Known rows, with every step that occurs:
a/v/z/d/f: [  7 -36  26 -31   4 -31  -3  15 -31 -50 -50 -18  40 -25  19  -3 -21 -11
  14   9 -72 -47  -9   3 -27  37  42 -12   9   5  46  12  -7 -71 -12 -31
   9 -23]
a/v/u/q: [ 25   9  12   1 -52 -29   4  -1 -20 -13  41   9  15 -10 -20  16   2   4
 -17   4  61  24 -21  41  10 -15 -27   9  33 -43  27  34  19  42  30 -11
  16 -39]
z/d: [ 26  -6  11   5  36   1 -20  10  -9 -64  -7  -7  19 -33  16 -38  -5  -5
 -12  13 -32 -25 -18  21 -12  -2   6 -14  18 -14  71  43 -12 -50 -11 -22
  10 -62]
u/f: [ 26  18  31   1  21  19 -21  14  -4 -46  33  -7  14 -24 -25 -21  -1  -9
  -6  -7   8 -24  10  13 -26  -2 -19  14  18 -15  38  27   8   7  16  -4
  -8 -65]
d/f/v/u/q: [  5 -10  -4  23 -58 -39   5  -7 -25 -16  63  -5  11 -41 -33  28  72 -10
 -36   5  87  95   0  24  42  21  -4 -17  43   0  69  37  67  35  13 -34
 -11 -35]
f/q/v/z/u/d: [-33   5 -13  24  -3 -59  17   4 -22   3 -11  54  32   1  47  15 -17  -2
   0  11 -12   0   4  41  28  34  12   4  -5 -16  37  -1 -60  -4 -44   1
 -16 -26]
f/v/z/q: [-10 -11 -51  38  57  -5  -6  37  10 -48  23   8  13 -16   1  53  11   4
 -11 -10  68 -17  -6  34  29  -4  28   6  -7 -20  46   2   2   7 -20 -22
  26 -28]
d/f/q/v/u: [ -2 -24 -14   4 -21 -45   1  -7 -52   6  87  19  30 -23   9  12  21  -2
 -38   6  30  76  16  47  14  37  -8 -33  15  28  49  34  10   7  -6  -7
 -57 -22]
z/d/f/q/v/u: [-10 -36 -11  -5 -19 -43 -11 -13 -51 -23  40   9  45 -28  28 -10  13   1
 -32  15 -14  52   3  15  10  42 -12 -42  20  21  50  39  -5 -29 -34 -26
 -59 -29]
u/q/v: [  0  20  29  65  12 -23   1   0 -26 -10  39  33  16 -18  20  -6  16  -3
  -2   3   9  24   6  26   5 -12  33 -11  26  -6  43  30  -5  -7  -3 -19
   8 -39]
a/v/z/f/q: [   0  -20  -22   -7   43  -20   -5   20  -24  -12   -3   -5   36  -17
    3   43  -53    8    0    1   23 -106   -8   37  -20   25   13  -41
   17    2   34   -1  -53    8  -19    0   33    2]
z/f: [ 28 -12   9  20  56  15 -24  16 -12 -62  39 -14  17 -33 -18 -36  -2  -5
 -15   9  -9 -20  -9  53 -30  13  17 -23  30  11  65  16   6 -17   5   5
  46 -42]
u/d/f: [  5   0  33  -3 -28 -18  -6 -19 -18 -26  -5  -8  31 -31  -1 -26  54 -21
 -22  17 -42  12  10  55  -9  27 -39   1   9  -2  55  46  25 -19  11  -4
  -8 -30]
v/u/d/f: [ 10  -4  14 -24 -59 -29   0 -12 -18 -22  37  -4  31 -30 -21 -21  62 -14
 -33   5   4  66  -2  54  11  42 -48  16  10 -21  44  42  48   4  13  13
 -15 -46]
u/q/v/z/d: [-25   3  40  45  32 -30 -10  20 -24 -31 -12  27  31 -23  46   2  -3   2
  26  -2 -27 -29 -21 -25   3   5  59 -13  13 -29  44  16 -49 -74 -40 -26
  16 -39]
q/v/z: [ -8  -2   3  27  52 -26   5  33 -21  -3  31  25  28  -9  28  -6 -21  -3
   5 -14  -7 -32  -4  19 -18  19  84  14   2  -5  41 -18 -29 -45 -19   3
  29 -36]
a/v/z/f: [ 15 -26   9  -4  43  -8  -2  33 -20 -42  -6 -16  33 -13  -3   4 -49   2
  11  -3 -16 -81 -13  33 -44  27  40  -5  15   0  41 -19 -31 -19   0  13
  65 -11]
z/q/v/u/f: [  1  -9  15  17   3  16 -28  17 -15 -57 108  13  27  -3  -7  -6   7  12
 -17 -13  20  70  10  24   0  -6 -71  20   8  -5   5  12   3  24  -2   0
 -32 -53]
z/f/q/v/u: [ -5 -30 -24  20  26 -24  -8  -6 -36 -21  93  14  36 -18  -5   0  -7  12
 -33   6  44  33   1  49  -4  34 -13 -47  28  20  44   6 -24  20 -22   5
  -1 -23]
z/q: [ 23  -1 -14  39  57  29 -23  11   5 -63  65   6   6 -18  -8  -7   3  -3
 -23   0  23  12  -5  74  26 -29 -35  -3   2 -11  48  47  10  -4   3  -8
  13 -50]
q/v/u: [ 14  -9  -2  14  -2 -23  -2  10 -28 -24  76  17  23 -13   9 -23   6   2
 -27  -2  13  63  -6  55  -7  15  27  16  17  -9  43  12   2  -1   3   3
  10 -51]
a/v/q: [ 13 -11  -5  -4  10  -4   6   4  -7 -13   8  -6  22 -15  -8  19 -34  -9
   2   2  20 -32 -18  48   7 -19 -14  13   2 -21  40   9  -7   6   3  -6
  21 -16]
f/q/v/z: [-25   3 -20  25  57 -34   8  25 -29  18  39  31  30  -6  35  39 -21   6
  -4 -11  30 -53   5  28  10  19  62 -19  -2  -6  32   3 -57 -13 -40  -5
 -16 -17]

Rows:
[ -6   5 -14  49  -2 -38  27  25  -9 -30  19  18 -20 -22 -11  32   5  -8
   1   5  58  62 -10  22  58   3  56   7  25 -22  72   5  13   2 -11 -30
  41 -41]	f/v/z/u/q
[-12 -24   4  17  23 -33 -21 -23 -52 -26   4   9  42 -32  47 -10   5  -4
 -12  29 -51  -3  16  12  -7  30  11 -55  18  46  63  42 -26 -66 -47 -39
 -58 -19]	z/d/f/q/v
[ -1  -1 -18  27  73  16 -15  46  14 -51  61   8  12 -15  -3  15   4   0
  -2 -15  32 -30 -22  50  39 -12  -3  12 -11 -29  40  11  -4 -13 -15   0
  27 -43]	v/z/q
[ -5  10  -6 -15  14 -19   3  33  -3 -27  62   9   1 -12 -24  22 -46  -6
   1  -6  42  -7   4  21  31   5 -33   3   7 -18  39  13 -22   8 -16   1
 -21 -66]	v/z/u/f/q
[ -7   4  12   6 -37 -40  -3  -6 -23 -13  15  27  47  -8  29 -11  33   4
 -29   3  -9  33  -4  47 -11  28 -20  26   1 -28  23  12 -15   7  -6  10
   1 -39]	q/v/u/d
[  0  -7 -43  31  26  -9   6   4   3 -15  37  -5  10 -28  -9  41  11 -13
 -17  -2  80   4 -14  38  30 -10  22   9   1 -16  76  18  17   8 -19 -21
  19 -21]	f/v/q
[ -4 -24 -28  18   3 -18   6  -2 -13 -12  38 -15  14 -41 -20  31  41 -24
 -17   3  49  40  -1  25  30  16  23 -10   8  18  83  14  52 -10  -9 -33
  -9 -10]	d/f/v/q
[ 11   8  20  -9  11  -3   1  48   3 -49  46   5  -6 -10 -29 -23 -37 -11
  17 -11  -8  14   3  18  10   9   4  30  12 -20  48  -5   2 -13   1   4
  18 -75]	v/z/u/f
[ -1  -6  31  14  16 -19   6  40 -18 -42  38  20  10   0   8 -22 -39  -8
  20  -7 -42  33  16   5 -16  17  28  25  10   7  37 -28 -25 -29 -19   3
  11 -59]	q/v/z/u/f
[ 22 -20  21   3  20  -4 -17  -3 -24 -68   2 -20  27 -45   9 -38  17 -16
 -10  23 -49   7  -2  21  -9  21   9 -23  21  18  79  46  24 -67  -8 -29
 -12 -50]	z/d/f
[  6  -1 -30  -4 -46 -42   1  -6 -11 -20  -1   5  29 -21  -2  15  49   0
 -42   5  64  38  -7  43   8  23 -13  29  13 -36  45  31  28  36   1  -8
  10 -36]	f/v/u/d
[ -4   2 -14  38  38 -24  -3  -5 -32   9  43  28  29 -12  36  21 -14   6
 -21  11  28 -26  19  49  -5   6  22 -35  12  12  45  35 -44  -1 -27 -14
 -26 -23]	f/q/v
[-21 -19  30  16 -29 -56  18  10 -33 -21 -12  24  24  -8  29 -31  26 -18
   9  16 -84  63  16  38   3  49  18  18  -4  18  47 -20  -6 -58 -19  -1
   4 -25]	q/v/z/u/d/f
[ -7  16  13  16  27  -5 -14  -7 -32  -3  42  21  32 -12  15  12 -17   3
 -10   0  24 -34  34  11 -25   6 -16 -18  16  10  19  27 -39  12 -20 -12
 -49 -34]	u/f/q/v
[  3  -7   1  17 -33 -37   0 -23 -24 -21 -39 -11  29 -35   1   7  66 -18
 -26  24   2  14  20  38 -10  41   2   0  14  14  57  35  39   3  -3 -25
  -9 -15]	u/d/f/v
[-21 -14  -9  14 -15 -36 -14 -19 -35 -15  33  22  58 -13  16   6  19  13
 -37   6   2  24   1  43 -10  47 -49 -27  14  -5  28  16 -34  23 -33  15
 -13 -12]	z/f/q/v/u/d
[ 18  12   5  12  14   2  -7  13  -7 -32   3 -15   8 -28 -19   9  16  -5
 -12  -2  55   3  25   9 -28   6   9  14  31   1  40  14  15  20   4 -24
  -3 -51]	u/f/v
[ -2 -27 -33  31  42   3  -7   2  -6 -42  30 -19  14 -42 -28  20   9  -7
 -15  -1  47   4 -13  31  10   8  22 -21  12  12  74  -6  23  -8 -24 -18
  36 -13]	z/f/v/q
[ 22   0   7 -34 -64 -31   4 -12 -17 -22 -16  10  38  -3  -4   7  10   3
 -26  13   4  -2 -16  63 -20  20 -46  33   8 -40  17  24   8  37  18   9
   9 -27]	a/v/u/d
[-17   0 -25  27  43  13 -20  39  10 -47  35  -2  13 -19 -14  47  11   1
   1 -28  55 -35   9  -1   9   1   2  22  -2 -19  23   2   7  10 -13 -22
  -1 -36]	u/f/v/z/q
[-32  12   5  10  40 -20  -8  28 -25  15  34  23  38  -8  19  31 -31   5
  11 -26  26 -70  17 -20 -14  22  13  -5   0  -7   7  -4 -57  -8 -37  -3
 -39 -33]	u/f/q/v/z
[-17  -9 -21  34  32 -47  15  27 -25  -4  48  40  10   1  29  15 -43   0
  -2   7  13  18   2  47  35  19  35 -11   4   7  52 -10 -48 -25 -38  -3
   2 -35]	f/q/v/z/u
[ 11   2  24  -6 -21  -8 -12  16 -22 -31  82   8  32 -11  -8 -23   6   5
 -14 -13   8  47  13  11 -32  14 -13  21  17  -8  15   5  -1  16   3   1
 -17 -60]	q/v/u/f
[ 11  13  -4 -17 -35 -21  -8   0  -2 -34  25  13  32 -16  -8 -10  34  -4
 -36   3  23  14 -13  61   9  18 -42  32   4 -55  34  41  20  21   8  20
   7 -52]	v/u/d
[ 18  -6  -6   9  33 -20  14  45   0 -49  40   9 -14 -13  -7 -13 -30 -12
   1   2   3  32 -12  55  31   6  32  18   9 -19  72   0   1 -24  -5  12
  43 -66]	v/z/u
[ -7 -15 -25   9  45 -30  -8  25 -10 -47 -49  -6  22 -31  30  18   1  -1
  -1  -1  13 -41 -20  -5  -3  25  85   1  13 -17  69   6 -18 -47 -40 -40
  19 -40]	f/v/z/d
[-24  15  32  53  29 -32   7  24 -20   7  35  37  26 -12  27  15   8  -1
  17 -14  22 -22  -6   3  11   0  66  -1  10 -25  38   1 -34 -28 -16   0
  26 -33]	u/q/v/z
[ -2 -18  -9  41  62 -16 -14  -8 -39 -19  34  13  36 -21  20  -4 -17   7
 -19  13  -5 -25  15  45 -27  25  18 -57  23  36  49  11 -44  -9 -28   0
  -3 -17]	z/f/q/v
[  6 -10  -9  63  55  12 -22   6 -13 -45  51  23  21  -9  29  -3   5   6
 -14   5  -4  22   2  66   3 -17 -12  -7   5  12  37  25  -8 -22 -14 -12
  -9 -33]	z/q/v
[ 16  -7   6 -11  25 -21   6  34 -15 -15 -16   1  23  -8   7  20 -38   0
   6  -7  17 -70 -14  37 -19   7  47  16   4 -23  32  -4 -23   0   6   2
  38 -25]	a/v/z
[ 11  11  32  72  -7 -29  14  -5 -28 -35  53  34  -4  -8  14 -32  -5  -6
   1  24 -14 106   4  44  30 -14  21  -9  36   5  59  24  -8 -11  -8 -21
  15 -50]	z/u/q/v
[-15 -14  11  17  54 -22 -11  31 -21 -38 -22  14  40 -16  55 -15 -17   4
  14  -7 -59 -40  -6 -15 -23  22  77   4  -3  -9  52  -9 -47 -89 -46 -14
  18 -45]	q/v/z/d
